Each row was made from one path, in order. Every step used is in the known rows, and no mark comes twice. Write each row's path.
In the rows, 128 means zero.
Known rows:
P > W > E: [ 84 114 133 106 110 114 100 135 128 143 207  85 168 126 142 126 138 115
 106 201 111 125  65 128 121 180 213 157 105 194 106 133 100 125 135 122
 131 153]
T > Y > H > M: [146 112 136 145 135 131 179 116 134 123  86 155 129  96 112 136 160 122
 105  85 108 149 161 173 161 148 129 113 164 105 165 115 133 141  91 118
 104 136]
H > Y > K > M > N: [152 140  52 178  97  67 125 123  85 109 131 111 126 130 113 147 167 140
 125  94 125 137 122 120 153  98  51  75  95 123 133 150 129 121  94 123
 110 138]
N > Y > K > M > H: [132 132 102  92 125  93 136 104 117 111 154 103 130 143 108 132 110 110
 171 101 123  61 132 145 123 125  79  68 156 103 138 165 138 101 110 113
 101 155]
Y > N > B: [135 109  84 133 117 152 129 113 122  75  94 144  91 116 123 130 132 122
 140 122 179 109 107 111 103  92 150 147 156 120 110 133 204 134 150 111
 143 102]
H > M > N > B > E: [165  98 116 165 102 175 142 138 181  95  67 148 100  96 136 127 143  93
  82 176 147 161  79 103 146 156 134  81 172 136 116  94 159 193 159  76
 126  78]
M > K: [127 150 112 138 152  81 150 131 139 141 152 113 118  89 145 142 116  98
 159 107  79 120 158 111 128 146 148 105 118 121 137  88 152 159 155  80
 157  99]
G > P > W: [144 104 136 121 120  94 120 151 124 152 190  96 137  91 117 127 127 122
  90 172 121 102  54 123 124 235 180 158  88 174  85 111 118 123  78 150
 151 139]
Y > K: [127 123 129 154 132 103 132 114  61 153 158 100 112  84 132 142  99  66
 147  90 101  89 115 130 100 100 111  94 123 144 125 111 128 111 131 146
 139 141]
W > P: [100 132 169 139 114 141 121 130 103 173 157  95 160 101 159 111 122 113
 157 160 102  99 131 144 120 137 140 157 127 154 119 112 136  68 114 123
 125 121]
W > P > G: [ 90 142 185 115 114 138 111 128 128 160 171 110 172 101 159  80 116 140
 152 170 112  96  94 120 118 117 184 154 107 126 111 108  93  86  93 163
 125 135]
N > M > H > Y: [153 160 106 102 176 127 136 152 190 149 148 160  77 140 105 140 207 149
 159  66  78 159 142 161 157 134 111 148 175  92 132 144  96 135  96  71
 124  90]
K > M > H > Y: [132 153  66 128 131 101 122 127 133 107 138 134 132 147 134 113 183 169
 167  98 114 150 143 176 149 152  86  93 123 108 131 166 108 124  74 121
 150 118]
P > G > E: [148 112 158  83  93 115 136 137 139 124 142 145 178 124 131  88 132 151
 114 184 130 128 100 147  78 145 174  92  92 132 104  89  63 122 129 192
 211 148]
H > Y: [132 126  85 115 109 109 132 144 157 119 143 128 128 122 115 137 195 129
 130 133 104 163 150 159 126 136 108 127 121 106 122  95  86 101  93 163
 160 145]
M > N > B: [137 109  99 140 140 137 131 138 154 126  79 150 117 123 127 163 115 125
  71 139 133 143 104  65 105 108 143 139 161 146 107 118 164 151 165  83
 128 104]
B > E > W: [110 129 169 139 120 148 117 131 139 126 110 126 105 130 131 128  81  71
  96 173 162 169 126  99  84 146 139 115  92 164 123  90  99 131 191 183
 153 120]
K > M > T > Y > N: [128 104 101 136 155 140  89 131 100 110 128 139 131 207 144 149 116 173
 164  98 155 107 153 165 161  79 119 160  90 101  86 196 154  99 120  91
  78 146]
B > E > W > P > G: [ 92 157 211 145 101 166 103 121 143 146 134 128 132 123 151  81  82 107
 110 199 173 146  95  81  92 126 170 129  64 170 137 109  89 115 165 199
 132 126]
E > W > P > G: [ 75 166 193 102 109 116 125 104 132 161 140 105 145 129 149  99  93 151
 118 164 158 108  96  80  97 112 150 171  76 132 135 112  79  91 114 206
 127 135]
Y > H > M > N > B: [172 124  88 175 121 123 164 114 126  84  35 136  92  71 123 124 153 148
  69  92 139 149 123 115 169 134 118 102 193 117 177 101 196 197 129 103
 128 110]
P > W: [ 98 126 103  90 134 109 117 132 112 149 163  86 149  98 127 136 127 114
 122 162 110 126  70 132 124 184 207 151 120 159 106 141 125 129  91 137
 130 132]
H > Y > T: [116 118  88 102 102 137 128 119 161 134 143 122 166 114 110  91 190 125
 135 132 112 174 162 159 186 144 104 137 114  83 132 116 108 135 122 179
 164 154]
Y > H: [137 137 116 153 150 111 145 120  79 111  95 116 113  78 134 123 119 123
 109  82 103 130 169 144 143 135 148 120 149 139 168  95 159 133 133 169
 152 145]
H > Y > N > B > E: [143 126  74 170  85 165 123 136 167  48 104 171  77 112 103 117 195 125
 138 143 186 177 118 126 120 103 128 109 130 118 117 139 179 151 160 132
 152 118]
K > M > N: [138 116  86 147 135 105 115 133  93 116  98 100 149 157 147 140 109 139
 104 151 129 132 122 107 136 136 101 113 112 145  90 128 135 118 115 101
 124 109]
E > W: [ 98 132 138  95 135 107 137 112 126 151 109 108 116 139 131 144  87 109
  93 141 146 134 133  97  83 129 110 152 106 134 124  97  90 118 133 190
 156 123]
K > M > N > B > E > W > P: [117 140 126 199  81 153 105 118 124 103  92 132 129 168 156 117  87 142
 105 186 211 148  82  35 133 123 109 114 100 162 133 170 169 131 190 109
 108 104]
N > Y > H > M > K: [160 140  97  92 102  78 195 118 179  77  94 110 108  84 100 115 158 118
 139 111 109  93 179 151 184 170 105  79 190  66 202  83 174 164 109 102
 116 136]
T > Y > H > M > N > B: [161 108 108 170 137 140 189 123 163 105  42 188 113 105 104 161 161 145
  66  80 129 159 129 103 160 125 135 122 185 114 168 139 173 186 125  76
  87 126]
M > N > B > E > W > P: [121 136 161 182 108 172 118 133 153 135  77 151 109 130 139 134  82 120
  65 176 183 162  94  19 101 114 139 141 124 187 137 136 171 154 221 104
 106  98]
N > B > E > W > P > G: [ 90 148 177 151  65 193 109 123 183 117 135 162 122 121 149  94  91 116
 120 186 210 142  57  41  98 114 194 134 102 134 133 137 114 144 199 177
 142 137]
E > B: [ 80 144 141 115 136 153 144 126  83 134 124 116 180 115 143 140  77  98
 148 128 128 140 160 101 100 132 119 149 135 103 123  83  96 148  97 183
 145 119]
T > Y: [113  99 145 111 152 141 152 143 151 157 135 161 153 144 128 165 126  97
 111 130  99 138 145 137 100 121 152 146 127 134  96 118  97 101 120 109
 119 139]

Which path is each row?
[150 156  97 167 150 168 124 124 173  77 104 194  58 107 111 104 187 150
 133  85 150 187 135 131 116 120 137 103 151 136 149 170 191 175 158  97
 134 105]
M > H > Y > N > B > E
[138 164 112 146 164  87 142 118 113 150 149 144  86  88 106 139 170 132
 145  36  70 140 143 159 111 115  87  84 140 132 165 146 123 140 104 112
 129 128]
M > H > Y > K
[137 112 114 172 114 194 112 124 130  64  93 154  81 110 122 107 122  94
 132 149 187 135 103 105 103 105 169 114 146 145 106 134 207 155 197 117
 150 104]
Y > N > B > E
[161 169 109 128 169 107 136 139 150 157 164 152  61 118  99 147 188 130
 169  29  81 127 129 152 149 105  91 116 166  98 146 155 112 137 111  76
 104  98]
N > M > H > Y > K
[151 118  69 114 120  90 141 130 120  79  65 105 145 164 115 125 109 162
  95 140 142 114 155 106 161 131  86 106 150 123 148 137 165 118 120 116
  98 143]
K > M > N > Y > H
[132 147 108 173 151  93 123  95  42 129 166 104 113 112 142 123  98 121
 175  55 110  86 111 149 123 119  83  63 123 139 136 176 150 126 113 108
 127 124]
Y > K > M > H
[ 86 158 179 116 109 116 131 108 110 170 133  94 138 133 143 123  92 129
 120 155 149 113 131  96  95 129 113 172 100 153 145 120 112  88 132 167
 129 117]
E > W > P
[ 96 159 211 111  77 154 135 132  90 146 152 133 220 122 153  70  93 166
 159 190 150 113 117 108  95 141 152 132  98 134 135 116  83 117 111 198
 168 134]
W > P > G > E > B
[ 96 147 203 167 105 162 114 123 123 148 121 113 118 125 150 108  81  89
 112 189 163 148 124  97 100 143 138 131  85 182 136 113 121 104 185 170
 138 117]
B > E > W > P
[ 50 141 149 104 108 141 116 130  95 138 203  89 194 140 145 125 105 119
 117 189 133 142  82  89 120 176 191 165 105 170 124 125  96 158 115 151
 123 141]
P > W > E > B
[137 111 147 135 188 140 124 142 129 149 111 164 119 142 131 173 114 161
 108  52  93 136 197 161 151  87 161 175 125 119 147 154 138 127 147 116
  81 181]
M > T > Y > H
[135 118 102 155 150 125 108 131 103 114 120 146 142 177 146 153 116 177
 145  73 130 119 174 172 178  96 132 140 100  97 135 184 135 114 122 125
  86 177]
K > M > T > Y > H
[160  91 112  69 119 117 159 143 192 118  72 106 132 127  95 135 148 117
  86 186 116 123 121 134 146 165  83 113 189 106 117  69 127 138  89  79
 102 101]
H > M > N > Y
[125 106  99  94 103 104 105 127 113 105 163  89 128 168 114 155  99 117
 179 125 136  47 142 155 143  90  81 102 128  80 124 170 136  83 126 137
  85 179]
N > Y > K > M > T
[151 147 137 100 206 139 125 143 157 162 142 142  84 128 125 137 143 124
 154  74  77 126 128 151 133 128 136 151 186 114 119 133 112 135 117  67
 123  76]
N > M > H
[131  93 125  61 147 131 139 129 176 146  86 114 162 151  92 117 104 124
  73 176 114 129 158  90 161 136 113 151 159 114 121 110 151 137 159 110
  96 138]
M > N > Y > T
[145  83 141 104 150 151 129 141 177 150 131 145 126 141 135 157 152 134
 134 118  99 124 146 197 159 127 127 151 145  88 109 125  92 133  93  87
  94 136]
H > M > T > Y
[144 113 135  90 174 153  85 160 161 158 156 129  91 169 132 160 125 126
 169 102  97  99 145 158 159  93 152 196 153  84  92 130 101 113 138  87
 100 115]
N > M > T
[149  94 132 108 133 138 105 136 151 141 135 107 114 121 153 128 153 129
 149 136 108 116 134 204 161 134 117 131 149  84 111  97 110 137  98 117
 127 119]
H > M > T
[127 121 103 162 122 105  78 121  47 129 170  86 117 143 154 151  92 126
 180  81 130  68 124 157 151  79  93  95  90 120 114 167 141 107 130 133
 112 160]
Y > K > M > T
[ 68 131 174 130 106 154 115 125  98 133 172 112 197 157 154 123  94  98
 130 175 129 143 147  93 107 127 119 140 119 147 125  72  73 137 149 158
 153 140]
W > E > B
[137 121 110  75 121 109 158 130 142  90  93 112 127 114  95 127 122 123
 114 125 118 102 178 142 130 142 126 125 175 101 173  98 146 110 124 166
 124 178]
N > Y > H
[142 154  53 140 145 101 117 113 106  77 113 134 105 150 123  99 185 189
 171  89 144 152 145 174 146 131  78 103 119 117 126 179 165 123  80 105
 132 108]
K > M > H > Y > N
[127 144 116 110 160 131 134 110 164 154 141 146 133 115 114  84 185 158
 133  75  86 180 168 168 168 151 106 133 141 100 154 147 128 161 119 135
 153 132]
M > H > Y > T
[150 121 160  85  90  97 155 124 110 137 102 126 148 156 127 131  98 133
  91 176 170 139 144 129  65 159 102 101  91 164 137 113  83 116 175 190
 216 134]
G > E > W
[155 116 123 108 190 150  86 142 124 116 114 127  64 162 120 142 129 149
 169  88 132  96 145 156 157  61 132 196 147  95  98 145 172 119 142  74
  85  89]
Y > N > M > T
[130 107 163 138 177 134 108 133 114 182 164 154 118 147 130 193  97 125
 133  59  91 103 158 143 126  61 139 153 100 125 114 164 117 111 147 102
  69 175]
M > T > Y > K
[152 156 101 123 182 116 139 123 134 110 108 157  77 109 101 119 195 176
 136  62 104 163 157 168 119 115 105 134 147 131 142 152 164 143  96 100
 129 101]
M > H > Y > N
[101 123 177 136  96 122 102 137 106 147 216 102 185 126 131 117 102 124
  89 198 142 118  62  81 126 227 161 166  74 190 104  99  88 145  97 159
 140 151]
G > P > W > E > B
[125 136 195 114  75 129 127 133 116 149 161 130 192 114 154  68 126 163
 142 190 126 100 105 140  99 142 167 118  88 149 122 112  84  82 130 169
 178 145]
W > P > G > E
[146 107 131 113 177 148 143 136 142 126 109 165  94 167  93 154 149 113
 146  97 127 126 142 127 135  83 146 181 150 110  94 149 149 111 118  57
  80  89]
T > Y > N > M
[137 131 158 105  90 143 163 135  76 123 114 138 202 130 131 122  88 118
 132 163 147 144 162 125  78 163 101 101 121 139 138  94  92 147 135 186
 209 122]
G > E > B
[115 113 118 161 124 112 144 107  77 138 155 131 147 157 126 162 111  91
 155  91 127  97 120 134 129  97 105  90  99 124 116 165 116  96 111 106
  97 152]
T > Y > K > M
